Each row was made from one path, in order. Every step used is in the known rows, and no mark comes twice. Write each row's path.
Known rows:
V -> S -> G -> J -> Q: [ 0.78  0.20  1.97 -1.92  1.34  1.66  0.86 -3.31  2.85  1.33 -1.40 -0.13
 -0.86  1.12  1.49  0.86  0.44 -0.55 -2.16  2.23 -0.76 -2.56  0.59 -1.07
  0.89  1.05 -1.82 -0.48 -1.42 -2.00]
V -> J: [-1.11  0.00  0.18 -0.47  0.59  0.77  1.22 -1.31  0.76  1.61  0.45  0.67
 -1.37  0.06  1.27  0.25  0.11  1.27 -1.23  1.18 -0.75 -0.62 -0.37 -1.09
  1.17  0.30 -1.76  0.33 -0.84 -0.47]
V -> J -> Q: [-0.46  0.32  0.20 -0.04  1.37  0.34  0.56 -0.89  2.18  2.13  0.23  1.90
 -2.22 -0.34  2.84  0.76  0.57  0.81 -0.69  1.82 -0.49 -1.41 -1.95 -1.54
  0.19  0.21 -2.64  0.71 -0.45 -0.46]
S -> V -> G: [ 1.33  2.01  0.69  0.10 -0.81  0.53  0.28 -0.80  1.37  0.48  0.15  2.15
  0.78  0.70  1.29  0.91 -0.42 -0.75 -1.01  0.87 -0.31 -1.62  1.25  0.02
  1.14  1.11  1.44 -0.63 -0.91 -1.83]
Q -> J -> S -> G -> V: [-0.17 -0.23  2.18 -1.76  0.15  0.55 -0.20 -3.25  0.45 -0.72  0.11 -1.86
  1.79  1.81 -1.70 -3.47  0.03 -2.10 -2.62  0.58  0.69 -1.18 -0.47 -0.46
 -0.33  2.41 -0.43  0.08  0.12 -1.48]
Q -> J -> S -> G -> L: [ 0.79  0.04  2.46 -1.40  0.70  0.88  0.75 -3.25  1.29 -1.56 -0.06 -0.61
  1.05  0.48 -0.65 -2.77 -0.49 -3.23 -3.02  0.94  0.66 -0.48 -0.50  0.46
  0.01  1.15  1.15 -0.50  0.80 -1.66]
S -> V -> J -> L: [-0.81  2.04  0.67 -0.22  0.34  1.33  1.46 -3.66  1.13  0.63  0.94 -0.07
 -0.63  0.03  1.76 -0.20  0.87  1.42 -2.69  3.12 -0.45 -1.34 -1.70 -0.15
  0.31  1.32  0.85 -0.08 -2.32 -1.02]
L -> G -> V: [ 0.51  0.74  1.21  0.12 -0.41  0.51  0.98 -2.48 -0.12  2.18 -2.64 -1.09
  2.05  2.87 -1.95 -1.30  1.07 -0.73 -0.92 -0.19  1.08 -0.67  1.69 -0.20
 -0.05  1.73 -2.15  0.45  0.87 -1.54]
Q -> J: [ 0.28 -0.23  0.49 -0.71  0.72  0.20 -0.76 -0.07 -0.13  0.13  1.55 -1.14
  0.49 -0.18 -1.04 -0.71  0.29 -0.70  0.31  0.34 -0.52  0.75 -1.59  0.31
 -0.44  0.08 -0.06  0.22 -0.71  0.88]
G -> J -> L -> V: [ 0.47  1.27  1.03 -0.50  0.47  0.93  1.72 -3.06 -0.61  0.89 -1.15 -1.38
  0.45  2.47 -1.06  0.97  2.38  1.14 -3.21  1.88 -0.46 -0.31 -1.35 -0.79
 -0.49  0.13  0.96  0.83 -1.01 -0.59]
L -> S -> J -> Q: [-0.77 -0.39  0.90 -0.83  1.77 -0.53  0.95 -1.38  1.99  2.42  0.94  2.52
 -1.37 -0.09  2.31 -0.45  0.76  0.79 -0.12  0.75  0.78 -1.64 -1.78  0.35
 -0.85 -0.33 -3.37 -0.63  0.70 -0.83]
L -> V -> J -> S: [-0.57 -0.61  0.57 -0.87 -0.12  1.12  0.70 -1.97  0.63  1.39 -0.55  1.31
 -0.28  1.44  0.68  0.49  0.57  1.36 -3.57  1.22 -0.61 -1.25 -1.09 -2.03
  0.22  0.84 -1.95  1.69  1.43 -1.31]
J -> S -> V -> G -> L: [ 1.94  1.36  1.58 -0.17 -0.15  0.73  0.86 -2.96  1.81 -1.29 -0.95  3.44
  1.04  1.11  1.64  0.17 -0.43 -2.04 -3.35  0.85  0.80 -1.44  1.29  0.49
  1.09  1.24  2.21  0.11  2.15 -3.00]
S -> V -> G -> J: [ 1.58  2.26  1.06 -0.94  0.37  0.39  1.43 -1.96  1.33  1.45 -0.22  2.04
  0.11  1.95  0.82  1.76 -0.11 -0.27 -2.08  1.78 -0.87 -1.83  1.95 -0.12
  2.10  1.08  0.92 -0.64 -2.45 -1.90]
Q -> J -> L -> V -> S: [ 0.83 -0.38  1.66 -1.08 -0.13  2.38 -0.80 -3.66 -0.16 -0.42  0.51 -2.59
  2.11  1.00 -1.50  0.56  2.85  0.46 -2.53  1.31 -1.18  0.42 -2.94 -0.49
 -1.57  0.65  1.01  1.92  1.12  0.07]
S -> J: [-1.10 -0.07  0.08 -1.14  0.94  0.05  1.49 -0.10  0.87  1.14  1.36  0.41
 -1.09 -0.05  0.25 -1.69 -0.40  0.68 -0.58  0.06  0.71 -0.78 -0.99 -0.12
  0.18 -0.13 -0.77 -1.36 -0.72  0.01]
V -> J -> S -> G: [-1.91 -0.02  1.51 -1.49 -0.15  1.66  1.85 -2.53  1.67  0.34  0.15  0.33
 -1.17  0.53  1.96 -1.31 -0.68 -0.11 -3.41  1.77 -0.45 -2.22  0.16 -1.34
  1.29  1.53 -0.82 -0.40 -0.32 -2.48]
G -> J -> L -> S: [-1.07  0.47  1.56 -0.67  1.12  0.70  2.12 -4.44 -0.57  0.60 -0.24 -0.78
 -0.36  1.73  0.41  1.29  2.16  1.58 -2.26  1.99 -0.42 -0.18 -0.56  1.12
 -0.26 -0.37  0.42  0.66 -0.10 -1.11]
J -> S -> G -> V: [-0.44 -0.16  1.63 -1.13 -0.61  0.42  0.70 -3.14  0.68 -0.97 -1.39 -0.77
  1.19  1.89 -0.62 -2.96 -0.28 -1.35 -2.92  0.17  1.32 -1.96  1.14 -0.80
  0.22  2.16 -0.45 -0.18  0.67 -2.50]
L -> V -> J: [ 0.29  0.30  0.20 -0.34  0.03  0.89  0.85 -1.75  0.53  2.56 -0.55  0.85
  0.06  1.41  0.40  0.66  0.95  1.40 -2.55  1.34 -0.81 -0.97 -0.46 -1.81
  0.69  0.67 -2.62  0.93 -0.84 -0.54]

Which path is each row?
[-0.54 -0.58  1.70 -1.85  0.22  1.95  1.96 -4.11  1.33  2.91 -1.86 -1.25
  1.35  2.66 -1.57 -1.78  1.16  0.61 -2.07 -0.03  1.23 -1.63  1.18 -0.50
  0.61  1.92 -3.61  0.02  1.35 -2.00]
L -> G -> V -> S -> J
[ 1.25  1.03  1.03 -0.44  1.29  0.47  1.66 -5.75  1.79  2.20 -0.89  3.22
  0.15  0.81  1.69  0.16  0.12  0.37 -3.20  2.46  0.16 -1.18  1.45  1.12
  1.60  1.14 -3.08 -0.06 -1.24 -2.01]
G -> L -> S -> V -> J
[ 0.59 -1.26  0.66 -0.89  0.02  0.92 -0.43 -3.44  0.15 -0.07 -1.69 -0.88
  1.44  1.48 -1.06 -0.16  0.91  0.82 -1.37 -0.35  0.35 -0.46  1.06 -0.52
  0.63  1.49 -1.95  1.35  1.57 -0.80]
G -> V -> S
[ 2.21 -0.50  1.25 -1.14  1.86  0.99  0.91 -3.64  3.15  1.78 -1.38  2.26
  0.29  0.92  0.81 -0.31  1.40  0.04 -2.89  0.83  1.03 -1.67 -1.46 -1.06
 -0.39  0.29 -3.09  0.27  2.00 -1.14]
G -> L -> V -> S -> J -> Q
[ 1.51  1.02  0.99  0.41 -1.22  0.73  0.56 -0.52  0.29  1.13 -0.96  1.52
  1.39  1.90  0.25  1.39  1.15 -0.30 -1.79 -0.07 -0.45 -1.18  0.70 -1.36
  0.45  0.29  0.31  0.82  1.16 -1.49]
L -> V -> G
[ 1.77  0.56  1.99 -0.56 -0.48  1.03  1.28 -3.65  1.31 -0.73 -2.51  0.77
  1.77  1.89 -0.41 -1.87  0.11 -2.32 -4.52  0.77  1.20 -1.49  1.08 -0.63
 -0.10  1.23  0.23 -0.25  1.63 -2.82]
J -> S -> G -> L -> V
[-0.20  0.46  2.20 -0.71  1.07  0.37  1.66 -5.79  2.61  3.28 -1.41  1.53
 -0.14  1.86  2.42 -1.28  1.09  0.13 -2.71  2.20  0.59 -3.16  0.60 -1.05
  0.66  1.97 -5.27  0.18 -0.72 -2.88]
L -> S -> G -> V -> J -> Q
[ 2.13  1.51  1.46 -0.28  0.84  0.42  1.21 -1.22  1.83  2.85 -1.60  2.57
 -0.18  2.72  1.29  2.71  1.95 -0.04 -2.33  1.35 -0.72 -2.15 -0.14 -1.98
  0.47  0.12 -1.17  0.98  0.27 -1.73]
L -> V -> G -> J -> Q
[ 1.48  1.01  1.37  0.64 -0.05  0.60  1.72 -2.30  1.11 -0.55 -1.08  2.10
  0.51  0.90  1.09  0.48  0.49 -1.47 -1.80 -0.10  0.35 -0.48  1.36  0.11
  1.25 -0.06  1.54  0.25  2.01 -1.91]
V -> G -> L
[ 0.86  1.40  1.47 -0.36  1.29  0.46  1.54 -0.99  1.65  3.42 -2.12  0.45
 -0.64  2.34  0.55  1.37  1.24 -0.65 -0.60  1.80 -0.26 -1.25  0.10 -0.49
 -0.22  0.34 -2.28  0.09 -0.51 -1.41]
L -> G -> J -> Q
[ 0.61  1.95  2.50 -0.41 -0.16  1.28  0.13 -4.34  0.48  0.33  1.83  0.46
  1.65  0.90  1.23  0.69  1.88 -0.63 -1.92  2.18 -0.74 -0.78 -1.30  1.67
 -0.50  1.04  2.42  0.40 -0.01 -1.94]
Q -> J -> L -> S -> V -> G
[ 0.53  2.21  2.20 -0.79 -0.01  1.62  2.46 -4.00  0.41  0.93 -1.23 -2.06
  0.89  2.66 -1.01 -0.49  1.84 -0.17 -4.23  2.54 -0.30 -1.79 -0.13 -0.86
 -0.09  0.99  1.36 -0.65 -2.58 -1.86]
S -> G -> J -> L -> V
[-0.57  0.24  0.19 -0.72  1.69 -0.44  0.80  0.29  2.36  1.62  1.27  1.60
 -1.80 -0.48  1.81 -1.25  0.22  0.29 -0.02  0.58  0.81 -1.52 -2.60 -0.61
 -0.73 -0.26 -1.68 -1.06 -0.24 -0.01]
S -> J -> Q
[ 1.44 -0.02  1.56 -1.20 -1.18  2.05  0.06 -3.01  1.34  0.79 -1.69 -0.82
  2.06  1.42 -0.59 -0.15  0.53 -0.60 -2.80  0.78 -0.50 -1.85  1.59 -1.22
  0.41  1.57 -1.16 -0.07 -0.32 -1.93]
L -> V -> S -> G
[ 0.19 -0.12  1.71 -2.30  0.54  1.98  1.47 -3.69  1.47  0.83 -1.06 -1.39
 -0.05  1.43 -0.20  0.50 -0.15 -0.21 -2.60  1.72 -0.90 -1.65  2.34 -0.51
  1.77  1.23 -0.66 -0.75 -1.94 -1.93]
V -> S -> G -> J
[ 1.52 -0.79  0.54 -0.87 -0.75  1.49 -0.79 -1.96  0.30  0.72 -1.42 -0.04
  1.69  1.14 -0.81  1.44  1.18  0.77 -1.81  0.16 -0.68 -0.49  0.39 -1.00
 -0.02  0.57 -1.44  1.30  1.38 -0.64]
L -> V -> S
[-0.63 -1.48  0.83 -2.05  0.99  1.01  1.03 -3.52  1.14  0.96 -0.47 -0.62
  0.50  1.38 -1.03 -1.84  0.65  1.43 -1.97 -0.23  1.16 -1.30  0.10 -0.76
  0.88  1.36 -2.79  0.09  0.94 -0.76]
G -> V -> S -> J
[ 1.36  0.52  1.91  0.54  0.02  0.61  1.84 -4.02  0.78  0.32 -1.32  2.94
  0.97  1.43  1.59  1.17  1.15 -0.91 -2.02  0.07  0.37 -0.57  2.39  1.30
  1.13 -0.29  0.10  0.73  2.95 -2.67]
V -> G -> L -> S
[ 0.62  1.12  1.22 -0.50 -0.87  0.71  0.01 -1.07  1.41 -0.72  0.21  2.53
  0.73  0.86  1.83  0.77 -0.53 -0.86 -2.11  0.80 -0.12 -1.88  0.66 -0.14
  0.71  1.41  2.15  0.02  1.40 -2.51]
J -> S -> V -> G
[ 0.28  1.10  1.48 -0.78  0.54  0.97  2.27 -1.54  0.27  2.93 -2.00 -0.78
  0.12  2.62 -1.21  0.96  0.61 -0.20 -1.15  1.15 -0.42 -0.54  1.70  0.09
  0.67  0.49 -1.35 -0.13 -1.05 -1.38]
L -> G -> J
[-0.56  0.59  1.21 -0.28  0.53  0.84 -0.07 -1.74 -0.55 -1.02  1.83 -2.50
  0.44 -0.28 -0.76 -0.92  1.58 -0.27 -0.59  1.12 -0.42  1.04 -3.48  0.53
 -1.50  0.00  2.36  0.65 -0.14  0.73]
Q -> J -> L
[-0.07  0.66  2.00 -1.53  0.70  0.47  2.11 -3.88  0.73  1.96 -0.96 -0.02
  0.16  2.00  0.17  0.05  0.09 -0.21 -2.27  1.58 -0.50 -1.72  2.56  0.74
  1.32  0.72 -1.75 -1.11 -2.30 -2.28]
L -> S -> G -> J
[-0.60  0.67  1.34 -0.20  0.07  1.29  2.15 -3.84  0.74  3.68 -2.30 -0.45
  0.65  2.98 -0.65 -0.98  1.19  0.46 -2.17  1.04  0.30 -1.32  1.38 -1.03
  0.96  2.05 -3.87  0.92 -0.12 -1.93]
L -> G -> V -> J
[ 2.62  0.56  0.63  0.50  0.13 -0.01  0.54 -2.44  0.28  0.46 -2.18  1.06
  1.63  1.48 -1.06 -0.23  0.92 -0.83 -2.45  0.12  0.73  0.12  0.63 -0.29
 -0.07  0.17 -0.82  0.54  1.01 -0.71]
G -> L -> V
[ 0.63  0.03  1.55 -1.28  0.31  2.38  1.20 -4.59 -0.08  0.47 -1.58 -1.86
  0.80  2.49 -0.90  2.06  2.81  1.78 -3.78  1.96 -1.04 -0.58 -0.90 -0.98
 -0.21  0.42  0.49  1.69  0.38 -0.92]
G -> J -> L -> V -> S
[-2.07  0.67  0.70 -0.01  0.47  1.55  1.96 -3.10  0.41  0.28  0.75 -0.79
 -1.30  0.02  1.64  0.09  1.54  1.64 -2.21  2.07 -0.50 -0.48 -2.25 -0.61
  0.09  0.17  0.68  0.81 -0.45 -0.63]
V -> J -> L
